Each row comes from the steps of one path. Every step used is in the known rows, and no mark comes twice. Write the path behind each row, first mark first.
In the rows, zero is written as 128.
Known rows
K > A > V > D > W: [112 120 145 182  80 118  85 136 152 123 115 154 119 160 116 100 138 156
 141 119 177 136 103  70 171]
V > D: [ 85 140 142 175  99 130  92 140 119 175  98 119 109 136 144 106 122 141
 141 137 159 137 116  61 152]
V > D > W > S: [ 93 124 140 167  85 147  93  95 151 130 130 154  86 151 105 152 143 157
 113 151 159 158 122 105 140]
S > W: [133 116 188 183  82 120 146 141 131 138 101 147  90 116 128 149  98 108
 136 122 133 123 106 103 127]
S > W > R > K: [163 129 140 148 115 144 131 177 183 130  88 106 115 123 123 159  88 143
 132 141  77 147 156 121  90]
A > V > D > W > G: [133 114 183 168  92 114  69 145 161 144  73 156 114 158  89 132 145 133
 149 107 194 143  87  67 152]
G > K > A > V: [138 128 141 178  85 141 144 123 153 117 114 130 118 176 120  90  92 167
 153 139 153  78 115  97 173]
G > K > A > V > D > W: [108 120 150 180  74 122  95 128 155 132 119 154 119 155 115  94 140 156
 145 126 180 136  94  58 168]
W > G > K: [129 122 185 150  85 137 124 117 154 181  93 122 103 139 111 133 138 123
 151 145 164 133  72  59 117]
A > V > D: [ 89 142 136 181 101 134 112 136 124 151  90 124 114 140 135  82 101 168
 148 143 176 106 128  60 168]
G > K > A > V > D: [ 94 133 134 192  88 140 118 129 131 152 103 128 122 160 136  73 103 163
 158 138 170  97 118  58 186]
R > K > A > V > D: [110 132 122 188 103 137 111 147 137 142  94 134 123 165 133  84  92 163
 160 131 157  98 139  73 182]
K > G: [136 177 162 140  89 137  89 150 111 157  99  92  79 159 163 142 107 161
 121 134 128  99 138 114 107]
K > A > V: [147 130 136 180  94 134 129 136 149 105 110 132 117 182 121  97  88 167
 148 127 151  79 127 114 177]
D > W: [132 123 161 154  83 110  87 137 159 126 119 144 105 143 113 140 153 140
 125 122 159 161  91  93 124]
K > A: [147 122 141 174  87 130 100 143 146 136 129 126 114 194 138 126 119 128
 143 111 121 119 110 121 168]
D > W > G > K: [134 115 191 150  76 128 113 116 165 172  99 137 106 140 100 135 153 125
 150 138 171 147  64  56 117]
S > W > G > K: [132 112 203 166  76 135 142 119 151 175  90 137 100 127 107 140 126 109
 155 136 159 129  72  60 119]
G > K > R > W: [ 92 129 196 121  90 128 141 121 125 180  82 139 124 107 105 159 167 139
 107 181 145 129  94  69 103]
K > R > W > D: [105 171 186 147  83 159  92 133 149 167  69 118 132  94  80 172 146 138
 100 156 141 152  91  93 110]
S > W > D: [129 160 183 189  72 158 105 137 155 144  85 124 111  96  95 159 100 117
 123 122 136 149  91 104 123]
R > K > A > V: [162 126 123 172 109 136 134 148 162 102 100 136 118 182 118 103  76 169
 155 127 137  78 147 118 165]
R > W > G > K > A > V: [140 118 160 166  85 133 142 124 154 129  99 134 129 176 100 104 108 159
 152 142 164  74 109  93 173]

Which path is each row?
[140 109 181 177  88 116  68 147 165 140  81 161 119 177  92 128 144 130
 154  97 188 137  87  74 167]	K > A > V > D > W > G
[138 120 149 172  73 141 122 123 151 153 135 123 116 183 136 116 124 128
 151 127 125 118  93  96 160]	G > K > A
[122 117 197 131  83 128 132 113 149 194  88 119 120 130  94 141 155 123
 143 161 164 127  73  59 117]	R > W > G > K
[112 127 202 164  81 149 115 126 147 152  73 173  91 124 117 157 154 133
 129 135 161 154  67  51  95]	D > W > G > K > R
[163 133 125 134 115 138 102 175 197 126  98 105 123 135 116 155 114 159
 126 140  90 165 150 116  89]	D > W > R > K
[161 172 146 130 110 138  97 167 128 154  84  98  81 160 156 151  90 162
 132 136 109  98 163 120  90]	R > K > G
[147 175 142 133 100 148  79 178 146 149  89  86  97 153 155 146 104 177
 123 137 100 121 167 112  93]	V > D > W > R > K > G
[102 169 189 146  76 163 103 124 151 175  73 119 133  90  79 166 149 138
 104 164 144 153  82  81 106]	G > K > R > W > D
[151 135 119 146 115 143 105 174 193 122  90 109 128 135 115 134 105 172
 133 144 104 150 157 102 106]	A > V > D > W > R > K
[112 125 213 173  81 151 135 128 138 156  66 173  88 116 122 158 135 123
 133 136 150 142  72  54  94]	S > W > G > K > R
[ 89 129 165 135  96 151 129  93 134 146 104 149  94 133  96 187 149 155
  91 183 137 136 128 118 115]	K > R > W > S
[104 125 154 168  83 114  75 138 146 145 113 147 111 140 122 119 155 142
 134 124 172 164  94  64 144]	V > D > W
[148 114 165 189  81 137 149 126 156 116 100 147 114 172 109 102  89 149
 160 126 159  75 106  95 176]	S > W > G > K > A > V
[101 128 146 192  88 139 109 131 135 155  91 134 123 167 125  80 106 155
 163 131 176  99 112  54 190]	W > G > K > A > V > D
[159 180 142 127 106 151  91 176 144 147  86  74  92 155 157 155  91 176
 122 142  86 110 171 127  83]	W > R > K > G
[ 99 126 154 130  96 141 126  91 137 152 119 129 100 140  92 176 144 151
  99 185 138 129 134 129 128]	R > W > S
[128 117 213 134 102 117  98 145 142 173  52 148 121 139  85 177 161 118
 125 136 164 134  89  82 119]	K > R > W > G
[138 114 201 127 102 107  96 143 146 178  66 127 126 146  81 166 156 115
 131 138 165 128  94  91 130]	R > W > G
[147 117 155 178  81 134 128 125 165 113 107 145 120 181 104  98 107 161
 158 126 169  88 103  91 173]	D > W > G > K > A > V
[ 85 128 169 135  91 156 140  84 137 155 107 148  94 129  96 181 154 155
  95 192 139 134 121 107 112]	G > K > R > W > S
[110 132 199 163  86 155 123 126 140 160  66 163  90 123 124 155 142 134
 130 140 153 145  74  52  93]	W > G > K > R
[110 137 120 185 101 147 108 152 149 136  95 118 131 162 134  86  92 173
 151 135 141 109 146  77 176]	W > R > K > A > V > D
[119 117 184 162  77 133 115 115 160 167  94 140 111 140  98 114 143 138
 156 141 188 132  71  42 136]	A > V > D > W > G > K
